In the rows, zero is written as 128.
Known rows, with every step that occurs:
rolef, tatid: [166 173 119 122 163 105 109  77 164 170 122 123 158 150 135 168 122 112
 144 130 103 101 133 129 145 129 115 141 105 109 112 111 118 166  97 122
 104 123]
dilofi, mokap, papefa, rolef: [168 158 162 129 168 161  64  48 133 157  89  97 186 144 148 176 159  68
 151 130 139  84 126  99 158 120 111 122 134 102 146  76 134 166 114 154
 130 131]
kofa, rolef, nopeg, mokap, tatid: [155 173  88 163 170 107  94 108 142 145 125 108 143 132 100 154 122  98
 173 128  77  97 112  61 130 111  84 179 116 123 154 143 121 199  89 157
  95 113]
dilofi, mokap, tatid: [152 165 154 131 170 148  72  48 141 149 117 110 151 110 149 157 151  66
 151 129 149 100 133  88 147 131  65 134 119 113 117  83 101 177 100 173
  99 161]
kofa, rolef, nopeg: [171 159 102 138 160 101 108  99 140 168 107 120 140 137 108 154 122 154
 165 123  63 102 107  95 112 127 111 158 137 131 137 131 131 170  92 142
  88  83]
gepuz, dilofi: [151 159 127 129 161 119  97  57 170 171 122 135 140 124 110 143 132 142
 118 113 114  93 122 102 125 164 103 144 150 127  91  78 131 161  98 122
 114 125]
vage, kofa, rolef, tatid: [154 155 110 128 172  92 143  73 174 158 124 124 125 158 129 182 115 132
 176 114  66 114 123 134 155 140 112 163 100 113 118 109 107 176 117 118
 101 113]
tatid, mokap, nopeg, rolef: [159 187 113 144 141 129 108 102 149 193 123  96 155 143 142 190 116  95
 133 111 109  93 123  82 100 112 104 162 118 117 156 137 113 157  94 104
  99  90]
kofa, rolef, tatid, mokap: [187 171 109 138 167  99 105  88 169 174 125  97 150 166 152 186  98 130
 185  94  98 103 127 119 153 131 133 149 105 101 119 116  95 166 105 105
 126  98]
mokap, nopeg, rolef, dumiz: [154 181  99 155 151 136 119  82 157 186 130 121 152 137 130 180 104 116
 107 130  95 120 105  78 103 126  97 148 118 133 155 171 124 151  77 111
  82  78]
kofa, rolef, papefa: [192 178  78 128 185  94 109 102 141 178 120 129 153 140 109 188 109 134
 157 128  57  94 116 104 136 137 121 166 133  95 118  98 110 161 101 106
 102  85]
papefa, mokap, nopeg, rolef: [152 184 105 142 159 125 106  84 156 202 106 100 169 134 132 182 127  79
 119 128  94  94 121  88 106 106 107 150 108 112 163 134 116 157 104 111
 106  71]
gepuz, dilofi, mokap, nopeg: [141 178 161 135 157 151  98  49 158 171 138 128 164 123 134 161 138 108
  91 116 145 102 109  76  94 134  68 119 143 130 102  89 109 147  95 141
 104 123]
vage, kofa: [135 149 151 111 149 114 125  61 156 160 117 119 127 128 121 173 146 124
 159 130  88  92 128 105 135 141 112 163 127 117 121  86 120 159 109 137
  90 145]
nopeg, rolef: [155 162  86 130 164 117 107 106 142 174 111 133 139 125 123 163 139 106
 138 131  87  94 122 100 125 150  94 160 131 128 139 112 127 167  97 122
  81 101]
papefa, mokap, dumiz: [153 178 123 124 159 132  61  63 161 197  98  82 175 134 149 180 132 117
 140 139  95 105 120  83 119 117 133 113 115 110 138 130 124 149  96 145
 135 107]
nopeg, mokap, papefa, rolef: [169 162 123 140 158 134  69  88 136 159  99  93 187 155 114 175 148  81
 158 138  97  76 121  87 156 112 137 151 132  95 158 104 144 178 107 124
 131 113]
rolef, nopeg: [158 163 126 130 150 114  97  85 140 168 113 117 157 131 115 152 133 134
 142 130  95  89 122  88 112 116 113 153 135 130 137 122 140 161  83 154
  90 115]
morud, mokap, nopeg, rolef, papefa: [154 212 103 153 175 119 101  90 127 191 136 113 172 137 121 225 111  76
 111 132 107  86 125  79 121 104  95 179 109  89 145 130 115 154  99  87
 106  78]
tatid, mokap, dumiz: [153 175 132 128 139 135  67  80 152 192 119  78 158 141 159 188 120 120
 160 117 116 106 123  73 111 123 130 123 122 117 135 130 121 145  87 141
 137 127]
rolef, kofa: [160 160 140 103 148 120 108  72 125 157 108 131 140 125 128 148 133 136
 122 142  69  83 113 129 116 126 109 156 152 129 116  97 123 162 104 101
  79 113]
dilofi, gepuz: [158 170 126 127 152 112 111  63 178 160 132 138 149 121 113 141 135 147
 113 120  98  97 135 118 122 150 105 165 137 124  94  78 123 150 105 126
 120 117]
tatid, mokap: [174 168 138 121 147 119  82  82 148 182 118  93 154 140 141 175 123 121
 166 113 118  84 136  96 139 130 134 142 129 107 126  98 112 153  94 115
 121 123]
papefa, mokap, nopeg, rolef, kofa, vage: [141 173 140 124 177 132 110  71 138 190 107 110 143 127 159 173 141  98
 122 138  77  81 121  96 110  86  91 155 123 140 156 145 107 163 122  94
  91  74]
tatid, mokap, nopeg: [174 187 155 124 127 127 100  78 151 194 127  87 169 149 139 187 120 118
 142 115 123  94 124  87 103 100 130 143 122 108 138 121 112 143  91 110
 115 106]
morud, rolef, papefa, mokap, dumiz: [168 206 138 133 187 133  51  60 161 195  98  80 192 134 153 221 111  95
 137 144  91  96 124  77 135  94 139 125 101  76 130 130 105 140  89 121
 162 101]
morud, rolef, dumiz: [164 175 161 135 170 134  90  59 161 167 111 113 157 124 133 177 116 132
 134 145 102 112 117  96 154 130 125 130 118  97 107 138 112 142  64 110
 109 106]
rolef, nopeg, mokap, dumiz: [133 181  94 148 151 121  78 110 137 170 133  98 166 132 125 170 123 123
 135 143  76 106 100  36  83 107 104 140 130 139 153 167 141 161  71 159
 105 118]
vage, kofa, rolef: [146 143 119 120 159  98 137  77 157 162 111 121 112 135 112 169 135 151
 184 126  54 106 112 110 138 153 112 163 132 115 126  90 113 169 115 123
  90 108]
papefa, rolef, dumiz: [152 157 134 129 165 132  87  55 156 170 106 109 160 144 137 166 120 118
 134 119 101 112 116 102 152 137 131 124 127 107 144 139 132 153  95 114
 115 101]
rizas, dumiz: [146 168 140 124 153 116 112  90 137 183 130 115 151 138 113 152 160 101
 137 128 114  95 104 103 127 159 108 137 126 117 115 103 129 151  91 141
  75 114]
morud, rolef, kofa: [156 174 188 110 161 129 102  54 132 151  97 125 146 112 133 161 135 124
 123 151  77  79 111 134 135 114 113 148 146 104 111 102 110 154  98  94
  97 107]

Rows:
[161 182 142 143 145 108 137  64 177 184 138  92 146 172 150 207  96 117
 167  94 101 111 123 107 121 101 124 161  94 102 137 134  93 159 112 110
 122 105]  vage, kofa, rolef, tatid, mokap, nopeg
[171 173 146 129 165 116  82  59 164 175 116  84 167 173 164 186 110  81
 167  90 127  93 142 123 168 114 141 137  99  90 138 118 104 165 119 104
 152 117]  papefa, rolef, tatid, mokap
[157 196  77 145 190 130  64  85 153 197 112  89 178 140 153 215 109  87
 125 131  80  97 121  69 117 109 116 143 108 106 151 139 118 155 100 132
 141  87]  nopeg, rolef, papefa, mokap, dumiz
[134 168 136 124 157 155  73  68 136 169 119 106 163 117 164 169 150 108
 133 141 123 116 109  71 106 135  84  97 137 133 120 107 122 148  89 176
 102 141]  dilofi, mokap, dumiz
[145 148 121 136 158  97 130  81 153 159 117 117 120 138 111 169 123 154
 173 115  58 101 107  90 120 125 105 172 128 133 143 124 129 172 101 142
  89 107]  vage, kofa, rolef, nopeg
[144 181 161 137 154 129  67  45 141 164 116  95 153 124 125 179 141  73
 160 140 152  92 146  97 168 130  95 156 103  86 126  94 114 177 104 127
 119 135]  morud, mokap, tatid
[143 200 118 155 161 115 114  79 157 185 137 111 167 149 142 202 114  72
 119 126 128 106 133 108 129 113  94 156  90 102 142 144 112 167 104  96
 106  89]  morud, mokap, nopeg, rolef, tatid
[190 161 131 151 156 125  99  62 172 162 113  84 152 179 149 214 106 118
 199 108 107  94 133 117 163 111 134 171  93 100 138  97 106 180 111 126
 146 126]  vage, kofa, rolef, tatid, mokap, papefa
[126 165 141 139 163 162  65  49 156 168 131 120 156 116 158 159 138 119
 105 119 134 116 103  62 103 155  68 101 148 139  99  94 118 151  92 167
 123 142]  gepuz, dilofi, mokap, dumiz
[150 173 117 127 147 130 127  83 126 171 115 129 142 131 128 165 127 112
  97 137  67  88 103 118  84 109  83 168 145 139 149 133 120 161 108  93
  66  83]  mokap, nopeg, rolef, kofa
[148 176  93 143 160 108  95 122 130 151 133 119 163 130  96 156 132 120
 142 137  73  85 109  56 110 114 105 162 130 132 140 146 134 171  76 145
  88 114]  rolef, nopeg, mokap
[147 182 155 122 145 147 102  66 136 176 128 116 171 122 144 171 147  98
 116 136 128 103 109  79  99 117  79 119 134 123 119  99 110 142  93 148
  84 125]  dilofi, mokap, nopeg
[182 155 171 123 151 148  68  46 130 159  86  85 173 161 147 180 127 100
 149 116 104  67 122 130 147  93 140 152 141 105 158  95 129 168 127  97
 142 107]  tatid, mokap, papefa, rolef, kofa
[148 154 154 125 176 135  80  75 121 150 101 107 158 141 142 163 161  94
 156 146  80  68 121  96 145  89 112 161 141 123 151 118 133 182 124 100
 112 106]  nopeg, mokap, papefa, rolef, kofa, vage
[155 146 178 114 171 138  84  50 128 168  86 103 151 140 154 162 161 103
 156 138  94  74 129 120 149  94 115 147 144 123 144 103 136 175 132 106
 111 108]  mokap, papefa, rolef, kofa, vage
[155 181 128 132 146 134 116  83 129 176 121 111 143 138 144 180 109 104
 109 118  85  85 109 109  91  96 100 177 137 134 157 136 110 158 111  89
  94  82]  tatid, mokap, nopeg, rolef, kofa
[134 179  91 130 150 124  79 110 139 170 131 105 162 131 121 172 133 118
 139 147  75 106 102  53 100 130 113 133 133 128 135 141 132 157  77 143
 104 119]  nopeg, mokap, dumiz
[201 166 141 135 140 141  65  76 144 172 103  80 174 151 142 193 126 118
 176 126 134  76 133  97 145 111 144 152 118 102 139  87 128 164  91 133
 140 127]  tatid, mokap, papefa
[136 186 115 162 178 137 115  63 177 171 146 137 158 143 156 175 112  74
  86 100 139 113 119  96 113 129  54 143 112 134 118 123 103 170 103 131
 106 113]  gepuz, dilofi, mokap, nopeg, rolef, tatid
[148 161 143 132 159 115  88  74 136 170  99 100 162 143 121 157 138 106
 143 115  98  88 124  94 131 109 123 145 135 115 161 131 142 166 103 143
 112 106]  papefa, rolef, nopeg
[172 187  88 153 197 125  65  66 158 177 105  96 166 135 136 200 112  50
 144 120 106  79 144  90 164 105 100 177  89  91 155 110  97 185 109 130
 137 109]  nopeg, rolef, papefa, mokap, tatid
[137 168 140 123 163 127 124  85 127 178 115 127 127 121 149 160 147 108
 122 138  81  88 116  98  97 100  80 163 138 152 142 142 119 166 115  95
  64  86]  mokap, nopeg, rolef, kofa, vage
[161 157  99 165 158 117 102 100 144 142 118 104 154 151  95 185 128 132
 178 139  63  86 104  64 125 103 115 188 122 125 161 123 136 189  90 152
 110 115]  vage, kofa, rolef, nopeg, mokap, papefa
[165 172 110 141 194 112  88  44 169 166 107  92 146 143 128 207 109  82
 179 115  85  88 137  99 173 108 109 183  87  80 142  99  88 187 122 132
 145 119]  vage, kofa, rolef, papefa, mokap, tatid
[157 162 153 151 186 152  71  28 171 150 111 110 186 161 162 176 130  70
 127 104 155  94 129 118 169 126  95 127 113 104 122  82 121 178 120 142
 155 135]  gepuz, dilofi, mokap, papefa, rolef, tatid
[138 147 174 104 175 124  97  54 127 169  97 118 135 132 149 148 161 112
 146 130  82  79 127 121 143 109 108 143 150 126 135 111 125 170 131  97
 100 105]  papefa, rolef, kofa, vage
[146 167 120 143 156 117 100  67 176 173 132  80 133 170 170 207  97 125
 183  99  92 125 119  92 131 122 125 140  94 112 137 142 102 163 108 131
 142 123]  vage, kofa, rolef, tatid, mokap, dumiz
[182 172 100 140 151 131  79 105 137 157 113 105 183 142 102 174 144 109
 157 156  92  81 117  76 133 119 125 162 128 113 140 101 137 177  80 141
 106 124]  nopeg, mokap, papefa
[147 144 111 137 164 117 132  62 167 156 124 123 119 142 124 178 109 163
 165 119  58 127 102  98 141 151 113 154 125 124 126 136 111 161  94 121
  91 100]  vage, kofa, rolef, dumiz
[155 181 121 129 160 135 109  72 138 181 103 114 157 132 140 174 120 100
  93 134  66  83 106 113  96  94  97 162 132 130 160 140 112 160 115  90
  94  69]  papefa, mokap, nopeg, rolef, kofa
[152 153 164 164 173 157  58  38 146 150 105 104 179 140 139 164 137  91
 124 108 145  83 119  78 135 108  93 134 139 126 144  98 139 175 105 170
 146 129]  gepuz, dilofi, mokap, papefa, rolef, nopeg
[138 175 131 129 161 152 121  75 116 157 122 134 146 118 150 169 134  91
  88 130  91  91 100 101  85 106  61 152 148 144 140 124 107 159 110 113
  66  97]  dilofi, mokap, nopeg, rolef, kofa
[171 178 100 147 169 114 100  96 168 176 130  98 149 158 164 192 102  90
 154  96 118  96 138 110 149 125 114 162  98 112 136 129 102 172  99 105
 122 112]  nopeg, rolef, tatid, mokap
[183 161 159 135 154 140  56  60 149 175  85  72 185 165 145 190 135  85
 175 114 133  76 136 108 164 107 151 143 123  87 162  93 134 167 113 115
 154 116]  tatid, mokap, papefa, rolef
[179 176 130 129 158 113  90  76 167 174 129  98 165 163 159 187 105 111
 166 104 127  95 142 116 152 118 133 143  99 102 118 113 102 163  96 113
 130 128]  rolef, tatid, mokap
[173 202  78 144 173 114 118 103 138 190 130 123 166 139 121 205 111  84
 109 125  86  89 120  88 102 107  96 181 122 109 145 129 117 155  94 108
  93  86]  mokap, nopeg, rolef, papefa
[155 190  99 143 161 111 131  92 166 184 128 122 159 154 144 182 111  89
 114 118 103 109 125 114 113 113  91 158  98 125 142 146 115 168 100 111
  86  93]  mokap, nopeg, rolef, tatid
[162 180 174 136 163 119  92  72 144 165 102 109 161 116 123 167 131 119
 143 142 101  90 123  89 134 104 117 146 123 105 128 130 127 153  73 141
 112 113]  morud, rolef, nopeg
[171 160 148 145 152 133  69  64 136 169  86  89 181 154 125 169 138 104
 151 122 112  78 125  97 135  93 127 152 128 111 169 120 154 174 100 155
 131 111]  mokap, papefa, rolef, nopeg
